Each row was made from one path, in order. Every step used is in the known rows, and no mark comes twice. Write each row's path.
Known rows
B-M: [-19.0,-5.8,-19.8,-13.4,7.9,9.7,27.3,-15.1,5.7,4.8,-7.5,-11.8,-1.4,-6.7,-15.8,5.3,-7.6,11.8,18.5,-37.0,15.9]
B-Q-P-R: [20.2,21.5,9.4,-26.3,13.7,4.1,18.3,-3.3,14.9,-1.3,-1.4,-20.6,9.5,-26.3,8.4,8.5,-24.4,4.3,4.8,-37.5,2.3]
G-Y-Q: [-12.2,8.7,-23.2,1.7,-1.4,7.8,17.7,-18.5,12.0,-3.6,-7.2,2.2,-23.5,9.1,-5.1,14.5,-2.3,10.1,9.5,-0.5,8.2]
Q-P-R-Y: [7.3,-11.4,-1.3,-23.0,17.0,1.0,-18.7,-10.5,10.9,6.9,2.0,-22.8,12.0,-32.2,10.5,7.6,-9.0,-5.9,4.6,-8.1,-2.2]
B-M-Y-Q-P: [-13.8,-20.2,-2.4,-0.2,1.1,16.6,25.6,-16.9,-11.1,-2.4,1.4,-9.4,-10.4,-30.9,-0.4,5.4,-35.6,9.5,9.8,-11.2,39.5]
Q-B-M-Y: [-7.1,11.3,-6.9,-0.7,4.5,19.8,25.5,-13.6,10.8,2.4,-5.7,-2.2,0.9,-9.4,-21.7,-6.7,3.1,10.6,24.4,-1.7,26.2]
Q-P-R: [7.9,-16.1,5.6,-27.0,14.9,8.7,0.0,-15.0,18.4,0.5,3.9,-22.6,14.2,-34.5,11.4,9.3,-15.7,-4.5,11.0,-31.2,14.9]
M-Y-Q: [-14.6,-0.7,-6.4,5.7,0.7,16.0,24.6,-21.7,1.9,-8.5,2.4,-2.4,-3.7,5.3,-3.8,7.4,-17.0,9.9,15.2,5.7,21.2]
B-M-Y-Q-P-R: [-2.0,-3.2,3.9,-3.5,5.4,12.3,11.9,-25.0,-1.2,0.4,-0.1,-19.6,-9.2,-49.1,9.7,2.1,-29.9,-2.7,6.3,-13.5,39.7]
M-Y-Q-B-R: [15.8,7.3,17.2,0.3,-3.6,18.6,15.4,-15.1,17.8,-2.6,-7.7,9.8,-11.4,11.7,-8.7,-4.0,5.8,2.2,24.8,30.8,14.9]
P-R: [-0.1,3.2,-6.5,-18.1,14.8,6.0,8.2,-21.6,23.6,0.9,-1.8,-17.4,6.7,-10.8,2.0,6.9,1.6,-2.4,16.3,-27.5,7.4]
Q-B: [5.2,-6.9,-1.0,-20.7,5.5,18.0,24.7,-8.6,23.1,-2.0,-7.4,-1.7,1.5,12.9,-13.1,8.2,1.8,11.2,26.2,-11.1,5.9]
Y-Q-P: [-0.5,-37.4,3.2,-19.8,1.0,15.6,21.8,-11.7,-0.2,-7.0,-0.2,-8.4,-9.9,-8.5,8.7,20.4,-36.0,9.4,11.1,-17.6,19.5]
P-R-B-M-Y-Q: [7.5,8.8,-3.1,-10.8,-6.2,10.5,13.0,-28.9,5.2,4.3,-11.4,-2.8,-27.1,6.9,-9.1,2.3,-17.6,12.0,20.2,2.9,32.3]
B-Q-P: [9.1,9.5,3.7,-23.8,8.2,8.2,30.4,4.1,4.9,-4.2,0.2,-11.5,9.5,-9.4,-0.7,12.2,-30.8,16.2,9.3,-34.2,1.2]
Q-B-R: [16.9,-2.4,11.8,-21.0,2.9,12.9,13.0,-7.3,28.9,4.8,-11.5,3.7,-0.4,13.3,-15.1,-0.4,17.4,2.7,30.4,-1.1,-0.9]
B-Q-Y-M: [15.3,53.5,-13.6,-21.1,5.0,2.8,59.3,-7.1,9.1,-5.5,-2.5,-7.2,-3.6,9.1,-13.8,-1.6,12.0,18.1,1.2,-14.3,3.2]
Y-Q-P-R-B-M: [22.7,-26.9,6.2,-36.1,-6.7,9.9,11.0,-19.3,3.3,5.9,-13.4,-9.1,-31.9,-10.7,1.9,14.4,-37.1,11.8,15.9,-19.5,28.6]
R-Y: [-12.2,-4.9,-18.4,-12.8,11.2,3.5,1.0,-9.3,7.3,4.8,-1.2,-8.9,9.4,9.3,-9.6,9.3,1.3,10.1,12.2,-3.1,-9.3]
R-P: [-9.4,-29.7,-9.8,-23.3,8.0,4.6,-4.0,-11.9,27.1,-0.6,7.1,-9.6,13.6,3.9,-14.0,16.0,-13.8,1.6,24.9,-8.6,-3.8]
R-B-Q-Y: [21.7,34.0,-11.9,-29.6,-11.2,4.1,31.6,-1.5,12.7,0.2,-6.8,-2.8,3.8,40.9,-18.1,9.0,3.7,36.4,16.2,-6.4,-10.0]

Which path is each row?
[-8.3,5.5,-13.1,-12.3,-3.8,13.7,16.1,-16.5,2.5,6.6,-3.3,0.2,-4.5,15.0,-25.8,-3.0,-7.3,24.0,29.6,-3.9,22.6] | R-B-M-Y
[11.5,-29.5,9.0,-16.1,0.8,3.6,-8.6,-7.2,0.5,6.1,-5.5,-1.9,-10.6,-4.4,6.0,10.4,-14.7,0.9,8.1,14.1,-3.4] | B-R-Y-Q-P
[4.1,-13.4,-3.9,-13.7,-4.9,18.8,40.5,-15.3,7.0,-0.7,-20.0,2.0,-29.5,7.9,-14.0,12.4,-15.2,14.7,19.7,-12.3,24.3] | Y-Q-B-M
[5.9,40.6,-16.8,-14.0,0.2,2.4,37.5,-2.7,12.5,-3.7,-1.9,-13.7,16.5,9.2,-9.6,7.1,7.6,21.4,4.3,-19.9,-9.1] | B-Q-Y
[-5.1,-9.4,-11.5,-7.0,-1.0,11.0,9.2,-12.7,6.6,-3.9,-1.7,-2.5,-19.9,-14.7,5.1,16.5,-19.6,6.8,4.7,-2.6,16.5] | G-Y-Q-P
[17.4,-1.1,-3.5,-12.2,2.9,6.3,8.6,-19.4,11.1,8.8,-22.8,-5.7,-31.5,-5.2,-4.6,8.8,-3.6,1.3,7.3,6.3,7.3] | P-R-Y-Q-B-M
[16.9,0.2,-1.7,-33.9,2.4,6.3,2.8,-19.2,24.2,5.0,-7.0,-6.9,-3.4,19.1,-7.1,8.3,-2.9,11.3,26.0,-16.0,6.7] | P-R-B
[10.3,14.9,-3.2,-20.2,15.1,-1.3,12.4,-12.1,9.8,8.9,-6.9,2.3,-13.0,13.4,-14.3,-8.8,22.7,-2.4,12.4,9.7,-4.4] | B-R-Y-M
[21.3,-11.6,16.5,-21.0,-4.5,14.7,-1.5,-21.5,7.5,-2.7,1.5,-5.7,-12.7,-3.9,8.9,7.8,-31.5,8.4,15.8,14.1,28.5] | M-Y-Q-P-R-B
[22.9,-0.4,3.1,-14.5,4.1,7.8,1.6,-17.5,18.6,2.4,-16.2,-2.9,-20.2,7.1,2.3,13.5,-0.5,0.5,9.3,19.0,-2.7] | P-R-Y-Q-B
[17.9,1.6,1.2,-31.2,22.7,1.4,2.5,-14.9,8.1,5.0,1.7,-16.3,-7.6,-28.8,6.5,-1.0,-5.5,-8.7,1.2,-3.8,9.4] | Q-P-R-Y-M
[31.6,40.1,6.1,-30.8,21.5,-2.3,21.0,-3.1,5.3,3.2,-3.6,-12.3,-11.2,-20.0,2.6,-0.8,-15.1,-0.4,-7.4,-10.8,-1.5] | B-Q-P-R-Y-M
[44.2,61.9,-2.0,-39.3,-0.9,-1.5,41.3,-12.4,19.3,0.8,-9.5,-5.2,-18.1,23.5,-12.5,-4.1,11.4,19.3,7.1,-3.3,3.8] | P-R-B-Q-Y-M
[2.1,-22.7,2.2,-17.0,-11.8,18.2,17.3,-15.0,-10.3,1.1,-3.4,1.0,-21.7,-1.6,-8.8,6.6,-39.9,22.8,20.5,2.5,37.7] | R-B-M-Y-Q-P
[22.7,-10.3,15.3,-15.4,-4.9,14.9,22.6,-12.1,21.9,-0.3,-16.2,9.8,-22.1,18.9,-7.8,7.6,2.2,3.9,24.9,12.7,6.1] | Y-Q-B-R
[-4.6,-1.2,-9.5,-8.5,-11.7,15.5,25.6,-21.2,-5.4,1.2,-9.4,5.6,-26.8,23.6,-19.9,4.5,-23.7,26.1,25.0,4.2,30.7] | R-B-M-Y-Q
[29.0,-30.6,14.1,-37.5,-4.8,11.6,5.1,-18.4,10.5,-0.5,-6.4,-5.9,-22.8,3.1,9.3,18.8,-35.0,10.8,17.3,-4.5,19.2] | Y-Q-P-R-B
[10.3,20.7,-9.7,-21.5,21.6,-1.6,11.0,-21.0,12.7,5.2,-4.9,-11.6,-12.5,-4.1,-3.6,-2.5,12.5,-5.2,4.0,-1.6,2.7] | P-R-Y-M
[-0.4,7.5,-12.6,-14.4,16.2,-1.7,-10.8,-16.6,16.8,7.1,-4.0,-17.1,7.7,-8.1,1.0,6.4,8.7,-2.7,8.3,-6.9,-8.7] | P-R-Y
[-21.5,2.2,-13.8,6.9,-0.6,14.3,32.0,-23.3,-5.9,-2.2,-4.6,-4.7,-14.2,-7.0,-10.3,3.2,-18.7,11.5,13.7,-5.2,32.9] | B-M-Y-Q
[16.8,0.9,5.3,-18.6,5.7,5.6,-7.0,-3.7,23.5,11.2,-12.3,5.3,-0.6,17.7,-15.5,-1.6,24.5,2.2,23.3,22.3,-17.3] | Q-B-R-Y
[-7.9,-15.4,-14.3,-8.1,2.3,5.3,11.2,-13.9,-0.9,-0.1,-7.6,-2.4,-13.0,20.1,-2.6,17.3,-13.0,11.5,8.8,7.4,-3.3] | R-Y-Q
[17.3,-16.6,20.3,-7.6,-4.8,12.1,-7.4,-13.0,30.6,-1.6,-0.9,9.3,-6.6,11.5,-15.1,3.6,-3.7,-5.9,30.2,47.9,5.1] | M-Y-Q-B-R-P
[19.7,27.3,2.4,-22.4,15.3,-2.9,-0.2,0.3,8.0,4.9,-2.7,-19.3,9.5,-23.6,7.4,7.3,-17.4,4.0,-2.1,-15.4,-14.4] | B-Q-P-R-Y
[19.5,-5.2,4.8,-10.7,-7.5,4.4,-13.9,-10.6,40.9,3.8,-10.9,14.0,-26.3,14.8,-16.5,10.4,11.2,-7.5,25.4,40.1,-7.7] | G-Y-Q-B-R-P
[-7.6,-18.8,5.3,-3.6,2.2,17.6,16.5,-15.6,-3.5,-9.2,8.8,-6.9,-1.1,-17.5,6.9,10.0,-33.0,7.0,8.9,6.4,28.4] | M-Y-Q-P
[20.4,-26.0,14.2,-29.2,2.9,6.0,-11.3,-5.5,42.2,5.4,-3.7,2.5,5.2,10.9,-18.8,5.4,8.4,-6.8,34.9,15.5,-10.6] | Q-B-R-P
